Each row comes from the steps of one path. Every step used is in the known rows, and no mark comes twice. Write the path behind each row, first mark first.
In the rows, zero is written as 128.
Known rows:
fupas/bodip/rafe: [216 132 152  92 124 103 120 105 101 239 169 132 135 112  95 153 140 160
 170 181 127 173 161 126 100 155 110 106 152 137 128 124 106 102 177 107
 165 154 144 155 145 135 102 119  85 128 142 132 143 153 139 137 137  91
 140 122 122 107 126 118 141 135 121 149]
sila/dukige: [116 138 125 108 144 171 143 118 155 168 164 129 177 150 102 128 143 132
 139 146 141 133 136 163 102 133 149 115  99 120 111 131 116 105 118 134
 129 111 137 128 119 172 144 160 149 130 119 111 128 142 149 112 104 111
 134 114  95 106 135 165 136 100 136 136]
rafe/bodip/dukige/momi: [ 82 137 137 127 122 153 116 136 188 133 103 112  98  92 157 118  65 170
 110  97  79  86 100 146 103 112 177 104 105 156 158 136 156 148 179 144
 117 123  76 126 111 137 172 129 206 117 167 159 118 108 126 107 156 130
  86  83 109 104 148 117 122  76 149 121]
vusage/rafe/momi/fupas/bodip: [148 156 128 104  97 114 203 110  97 132 142 160  77 136  89 132 171  91
 105 117 142 171 102 123 145 108 122 118 149 190  97 107 100 129 175 132
 157 151  87 119 182 101 126 104 102  98 150 114 114 109 140 148 125 180
 153 157 223 112 152 131 136 167 161 128]
momi/fupas/bodip/rafe/vusage: [215 144 154 109  92  97 151  79  67 158 164 131 134 113 124 136 161 148
 146  94 161 181 149 102  63 131  72 146 161 125  97 164 109   9 143  91
 155 115 151 137 187  96  57  93  69 132 189 100 159 139 113  98 107 133
 173 213 174 136 113  72  89 148 175 190]
dukige/momi: [121 168 138 122 121 145 101 108 176 170 127 148 171 109 140 130 106 134
 120 102 140  86 112 161  94  97 120  94 150 140 121 134 161 184 180 153
 123 117 154 121 131 154 158 141 153 141 123 129 138 111 111 128 127 107
  92 110 148 107 156 167 159  99 157 107]
momi/rafe/bodip/dukige/sila: [ 86  97 106 158 144  90 113 181  99  78  96  96 122 147 181 119  90 172
 112 167  80 121 155 175 139 114 163 161  78 128 158 121 171  80  96 136
 134 170  79 134  71 135 132 135 174 154 122 137 105 146 148 116 150  90
  68 123  93 182 117  76 107 134 135 147]
rafe/sila: [142 126 122 120 138 156 114 129 100 150 151 169 175 152 102 148 118 132
 158  80 124 112 129 135 124 102 109 161 161  84 121 104 121 143  90 115
 156 128 165 110 140 158 111 146  90 125 116 121 135 106 117 139 148 155
 136 160 139 190 122 156 133 105 150 106]
bodip/dukige: [134 115 134 147 135 160  85 117 121 170 151 145 167 130 136 115  91 155
 152 156 136  96 122 183 113 128 151 161 116  75 118 136 123 141 101 172
 132  72  79 104 139 114 135 143 151 150 168 107 153 133 137 132 130 148
 118 122  94 154 119 112 117 132 127 174]
bodip/rafe/sila: [156 121 129  99 135 126 106 113  61 155 167 123 156 112  75 173 121 160
 172 125 139 129 149 123 103 126  87 125 192  60 116 131 133 103  97  96
 147 139 214 143 131 178  90 134  60 132 134 124 135 137 119 123 136 108
 115 147 100 165 121 116 118  96 108 142]
sila/rafe: [112 108 123 150 126 128 115 102 155 129 163 187 203 106  76 129 135 100
 158 157 149 130 112 145 121 150 114  88 131 160  99 131 141 149 133 148
 127  81 141 134 165 122  94 140 167 137 119 103 139 134 116 166 107 111
 140 103 109 100 132 140 139 166 114 123]
momi/fupas/bodip/rafe/sila: [205 122 161  81 111 135 159 115  70 153 160  82 147 121 104 151 149 132
 151 103 132 170 159 102 115 116  86 158 178 112 123 117 110  62 123  80
 136 151 141 124 160 152  58 119  37 129 143 141 138  99 104  79 144 118
 187 190 149 190  94 117 107 124 117 149]
vusage/rafe/momi: [ 92 169 113 130 104 123 126 105 100 121 142 202 129 139  75 146 139 120
 131 148 109 140  83 134 131 124 116 111 123 165  94  98 121 180 155 151
 148 152 138 113 158 138 162 112 124  87 153 103 133 151 149 225 124 176
 104 132 187 103 153 109 158 148 144 133]
fupas/bodip/rafe/momi/dukige: [168 106 132 107 141  79 153 117 135 139  93 113  64 102 137 175 122 124
 143 174  58 197 156 144 128 153 102 133 114 133 180  92  66  95 234  94
 177 144 173 172 124 167 151 146  52  89 130 150 105 140 163 161 116 138
 142 122 121 137 123  93 141 143 150 166]
fupas/bodip/dukige/momi/rafe/sila: [120 119 106  98 145 122 141 183 124 113  93  93  74 158 187 113  79 144
  80  85 103  88 131 102 189 128 135 120 113  88 190 136 117 185  90  95
 115 186  74 115  51  88 127 135 146 143  66 172 115 131 122  97 160 113
 173 108 121 156 129 177 138 132 116 115]
dukige/sila/rafe: [107  94 121 174 139  85  72 132 140 122 119 156 178 144 116 121 143 102
 150 149 153 116 138 112 127 123 124 125 115 164 100 128 154 169  76 147
 123 110 171 136 118 138 125 128 152 147  90 127 133 135 111 174 109 115
 109 123 140  86 109 140 144 138  96  92]
sila/rafe/momi/fupas: [ 86 120 137 165  98 128 137 111 145  77 115 146 168 103 153 154 155  68
 103 126 130 147  89 142 108 133  71 101 151 172 105 126 149  99 182 112
 124  84 122 117 177  99  92 135 150 131 139  99 121 146 103 166 134 161
 142 165 148 116 137  97 149 179 138 127]
fupas/bodip/dukige/momi/rafe: [131 122 128 106 135 107 121 170 165 156 116 122  95 128 198 105  78 133
  87 146  94 112 130 138 169 130 147 106  90 133 164 139 134 152 166 129
 105 155  72 128  87  75 142 147 174 151 111 158 130 121 127  99 146  89
 139  99  99 122 158 155 132 159 125 164]
bodip/dukige/sila/rafe: [105  70 119 186 144 139  57 145 144  92  99 123 128 129 160  95 125 128
 157 196 163  85 117 102 177 132 169 139  95 125 124 132 144 145  74 180
  97  88 138 124 118 109 119 113 174 149 112 137 148 153 113 145 137 132
  88 113  82 103 103 109 125 156  68 121]
vusage/rafe/bodip/dukige: [116 154 137 111 111 155 147 123  95 132 132 153 110 105  82 123 112 161
 150 158 114 136 104 151 122 150 189 129 117 148  95  91 143 132  86 170
 137 125  78 107 147 115 136 123 184  88 171 123 124 100 161 156 141 126
  66  80  79 135 119 113  89 116 132 132]
sila/dukige/momi/rafe: [ 87 153 102 105 134 122 146 132 170 122 134 115 156 142 159 127 124 116
  76  99 104 119 140 156 145 119 114  63 100 119 152 168 153 149 147 105
  78 151 116 124  82 140 146 166 186 136  71 118 131 155 134  91  92  58
 151  95  86 114 162 184 153 128 138 139]
fupas/bodip/rafe/vusage: [225 161 146 102 107  88 132  83  82 186 158 164 115 127  88 137 142 185
 167 104 148 176 152  94  76 159  83 120 142 130 121 157  94  66 138  83
 169 149 195 139 155 109 102 104  82 102 159 115 166 145 147 126 126 105
 145 153 145 107 111  74 100 109 161 169]
rafe/sila/dukige/momi/fupas: [118 157  93 105 145 200 176 136 157  86 137  55 148 148 153 118 144 104
  97  36 153  93 124 111 129  93 118 124 146  89 127 123 139 112 105 111
  78 124 136 103  99 174 126 125 114 129  85 137 114 109 109  35 117 142
 163 156 143 144 129 196 123  69 143 107]
momi/fupas: [153 144 161 126 108 160 118  87 108 175 165 112 201 110 108 141 138 111
 120 103 163 139 134 192  86  74 101 157 161 122  64 142 157  55 115 136
 126  93  94  95 176 123  91 145 121 161 163  82 131  97 107 130 123 120
 132 179 162 165 135 140 126 166 174 149]

Which path is each row?
[ 98 146  84 157 143  82 100 127  96  52  63 140  85 144 134 151 141  98
 131 146  97 113 113 170 152  97 154 172 113 133 147  54 111 195 116 180
 147 146 183 118 151 183 198 123  78  79 108 122 106 104 141 236  81 166
  82 132 175 134 122 126 133 118 122  99] -> vusage/rafe/momi/dukige/sila
[ 62  90 120 221 138 116  88 165 177  44  63 143  99 128 176 106 137 115
 129 202 122 110 114  98 164 160 145 149 101 155 149 115 129 183 125 147
 117 109 142 135  90 101 152 115 161 144 122 146 119 167 139 170 144 153
  94 116 139  70 115  67 156 157  78 114] -> bodip/dukige/sila/rafe/momi
[ 98 137  89 105 136 101 133 160 116  90 114 125 144 163 172 142 100 128
  79  65 102  79 133 155 149  85  90  96 172 100 160 138 163 152 119  99
  99 171 151 122  99 132 116 146 137 139  60 115 119 117  92 127 130 111
 133 128 113 156 144 173 141 128 145  91] -> dukige/momi/rafe/sila
[150 150 149 143 102 139 166 134 111 104 127 105  54 131 132 114 154  83
 109 151 125 143  90 121 169 130 144 148 114 157 108 104  80 136 145 149
 133 128  35 113 158  79 120  95  94 123 175 117 125 108 139 139 153 191
 151 156 180 131 153 102 131 167 121 157] -> vusage/rafe/momi/fupas/bodip/dukige
[154 102 150 168 158 115  92 141 141 182  84 105  66 169 157  89 112 155
 164 180 151 117 145 114 159 128 187 196 102 134 125 120  97 143  78 159
 159 117 117 142 114 109 155 121 103 143 126 173 125 130 139 114 160 143
 109 152 153 123  96 134 126 118 105 110] -> fupas/bodip/dukige/sila
[154 141 131  68 155 156 188 156 148 133 143  83  72 150 144 132 126 141
 125  93 108 138 148  67 136 178 108  66 152 112 189 127  95 161 155  76
 104 191 169 162  76 165 137 104  94  95  77 173 109 127 138  31 113 114
 151  87  92 102 117 190 137  59  97  90] -> fupas/bodip/rafe/sila/dukige/momi
[108 150  87 118 112  77 108 110 129  89 133 153 171 144 181 143  99 154
  91  49 115 104 125 165  94  97  90 121 143 137 128 185 164 109 129 112
 111 129 147 122 124 101 119 128 150 147 108  95 130 130 120 155 117 128
 156 128 159 115 160 115 132 147 176 158] -> dukige/momi/rafe/vusage
[149 125 173 142 116 148 156 153 153 133 106 118  87 114 166 106 135 116
 100 150 135 145 121 125 143 132 136 162  96 137 133 124  83  86 189 122
 145 103  29  97 135  72 133 120  94 135 174 151 131 138 139 114 165 195
 184 160 176 144 147  93 138 158 145 172] -> rafe/momi/fupas/bodip/dukige
[100  76  69 193 155  71  83 109 147  35  63 145 125 150 151 133 142 129
 182 103 132 117 140 130 137 140 148 176  98 134 137 122 126 102  52 133
 119  82 248 131 129 138 155 137 119 116  85 105 137 107 121 175  70 139
 119 131 123  90  78 106 109 136 134 102] -> momi/dukige/sila/rafe/vusage
[ 72  86 121 186 110  94 114 134 146  35  87 117 150 123 162 132 153  74
 107 133 163 142 110 117 141 100  76 156 129 179 118 108 167 103 128 129
 114  95 147 127 144 138 123 113 125 144 119 119 109 157 101 174 126 158
 159 188 179 101 144  71 129 157 111  93] -> dukige/sila/rafe/momi/fupas
[130 115 154 142 140 147 119 149 150 168 109 134 130 114 112 130  99 163
 137 164 128 127 124 167  95 132 175 146 114 122 121 139 133  87 122 139
 166 118  87 127 130 129 154 156 162 130 180 145 119 110 146 131 155 114
  97 108  70 148 115  98 104 112 158 149] -> rafe/bodip/dukige
[159 161 100 102 123 138 127 116  51 118 161 151 148 163  63 145 145 126
 174 103 139  93 113 127 136 114 132 123 166 113  96  94 113 188  36 151
 138 152 185 109 167 136 102 125  90  95 119 105 140  93 108 162 120 154
 116 122 162 177 109 164 123 125 110 108] -> vusage/rafe/sila
[199 128 183  93  97 114 140  96  71 205 162 127 165  98 101 149 148  95
 132 131 149 188 155 144  95 110  95 141 171 132  97 139 131  48 194 111
 132 136  96 142 173 125  79 120  75 141 183 116 137 123 123  94 133  88
 155 158 165 144 145 105 126 164 134 163] -> momi/fupas/bodip/rafe
[ 85 124 114 117 133  69 141 132 119 131 157 142 214  96 121 170 111 157
 116 118  83 160 154 217  95 117 154 109 117 148 109 136 161  60 146 104
 154 164 107 132 138 132 115 175 182 128 140 119  98 120 141 164 132  75
 127  98 113 158 147 103 114 131 185 143] -> momi/rafe/bodip
[113 127 148 140 123 164  86 128 178 174 120 130 121 108 169 107  81 145
 110 129 110  62 109 164 141 108 152 129 147 100 137 143 143 195 149 165
 118  81  98 108 114 115 154 129 174 151 164 126 121 113 115 121 128 136
  88 111 121 131 150 162 145 112 132 166] -> bodip/dukige/momi
[114 163 121 100 146 179 159 124 195 147 123 104 134 141 143 129 127 125
  97  98 142 103 130 142 111 105 139  89 121 115 138 139 136 174 151 152
 106 136 166 145 109 164 178 144 175 109 109 127 126 134 133  78  89 106
 143  97 125  93 144 199 151  77 141 115] -> sila/dukige/momi
[104 103 106 167 108 105 110  99 140  94 136 200 194 136 101 140 135 147
 170 110 166 131 125 121 108 160 100 119 131 156  98 170 125  99  69 122
 138  95 203 126 159 105  86 118 138 120 144  71 145 117 125 166 110 142
 130 136 122  77 118  96 106 127 146 128] -> sila/rafe/vusage
[136 112 146 175 144 145  57 137 122 150 109 111 116 148 150  89 102 164
 159 192 133  82 135 142 135 104 165 188 106  93 124 132 141 132  64 165
 125  93 101 124  97 114 153 114 139 153 154 139 128 125 138 133 132 131
  73 135 127 163  97 109 116 115  95 133] -> bodip/dukige/sila
[179 159 159  86  98 108 139 110 115 193 150  85 104  76 148 123 136  88
 111 107 124 142 134 127 106 107  85  91 169 132 112 137 145  99 205 107
 123 122 104 148 146 106  87  99 120 150 155 138 127 128 100  84 128  81
 156 145 176 124 156 148 139 122 147 142] -> dukige/momi/fupas/bodip/rafe
[156 162 119  85 124 158 206 123 190 163 143  94  96 140 147  96 155  82
  79  61 158 148 132 120 131 116 152 125 126 138 120 140 111 111 194 118
  93 131  94 116 121 118 146 119 134 144 105 150 106  92 121  49 109 129
 171 128 171 107 153 214 134  95 151 108] -> sila/dukige/momi/fupas/bodip
[ 91 189  78  84 143 183 181 118 121  79 146 111  96 170  94 114 139 126
 130  71 159  79 105  83 152 115 155  95 139 105 120 108 118 240  75 154
  78 164 165 125 102 166 150 112 153 107  62 125 124 104 129 105  84 151
 117  96 127 100 132 211 139  80  95  68] -> vusage/rafe/sila/dukige/momi
[ 60 151  89  88 131 133 192 149 181  96 127 103 127 129 144 143 113 123
  61  82  82 146 142 151 110 114 146  50 102 169 155 145 169 129 175 100
 105 188 105 148  93 149 152 161 236 108  84 149  96 127 152  85 101  72
 132  71  60  99 154 151 129  75 170 115] -> sila/dukige/momi/rafe/bodip
[125  81 131 188 148  98  93 163 153 112  94 128  92 129 161  76 142 125
 155 185 140 117 133  67 172 167 164 152  88 154 141 106 118 170  86 153
 127 115 130 137  91  90 145 109 143 148  96 178 129 132 136 122 142 135
 119 101 121  92  87 129 135 129  78  96] -> fupas/bodip/dukige/sila/rafe
[113 160 101  95 143 177 178 111  99  95 161 130 123 207  54 125 164 137
 156 103 163 112 129  96 139 137 155  95 124  92 104 114 102 182  39 138
  98 157 192 107 115 168 123 135 120  86 106 110 137 118 146 114  91 159
 129 106 104 126 105 187 122  86  96  91] -> vusage/rafe/sila/dukige
[ 60 113 118 143 115  99 131 128 163 125 115 184 164  98 110 145 151  90
 120 156 135 157 109 137 138 158  69  87 130 175 125 132 118 177 176 134
 138 102 146 143 125 124 123 158 121 111 105 117 120 164 115 190 135 156
 131 112 128  74 150  98 158 161 130 114] -> sila/rafe/momi
[199 123 145  79 131 123 136 124  53 175 155 123 111 131  88 153 140 154
 168 129 121 138 151  96 107 153  79 130 156 102 150 108 109 129 122  82
 162 176 171 156 115 159  88 125  39 105 111 163 147 144 133 106 151 115
 151 126 111 165 104 127 127  97 109 117] -> fupas/bodip/rafe/sila
[142 122 130  79 148 184 160 127 102 137 161  87 140 154  79 148 148 164
 150 126 115 144 156 109 109 150 106 105 144  49 140 150  95 114  78  95
 105 144 187 142 104 189 117 140  80  96 103 120 143 176 151  71 107 125
 139 122  68 134 117 127 110  86 100 133] -> bodip/rafe/sila/dukige
[160 152 142 127  98 100 109 105 112 159 125 141 138  91 105 174 146 129
 124 167  98 172 123 167 102 142  68 100 170 122 122 141 135 108 217 114
 153 129 176 149 144 161 123 138  86 119 161 116 133 186 146 168 122 127
 109 134 143 111 153  61 146 148 120 166] -> bodip/rafe/momi
[ 98 107 122 160 149 136  97 154 140 113  85 100 103 122 145 131  98 163
 137 164 120 103 140 139 110  98 196 190  93 139 146 121 160 113  88 153
 149 113 151 129 108 148 174 138 166 124 159 163 117 128 145 121 147 133
  72 134 115 142  84  64 108  85 139 115] -> rafe/bodip/dukige/sila
[132  61 146 182 141 122  97 158 146  96 104  91 106 133 170  88 144  91
 134 138 165 136 130  74 172 144 164 160 119 142 129 119 120 101 109 159
  97  88  78 124 117  74  87 105 140 158 123 149 124 116 109 112 140 136
 156 156 121 116 104 128 114 170  82 104] -> momi/fupas/bodip/dukige/sila/rafe
[101  81 164 171  97 110 152 157 154  83 103 121  78  93 152  95 132  89
  91 155 114 158  86  85 182 168 121 140  93 169 138 127  88 114 164 111
 121  81  43 104 129  52 119 124 123 139 143 148 123 128 124 127 156 156
 190 134 132  94 147  91 133 198 138 134] -> sila/rafe/momi/fupas/bodip/dukige
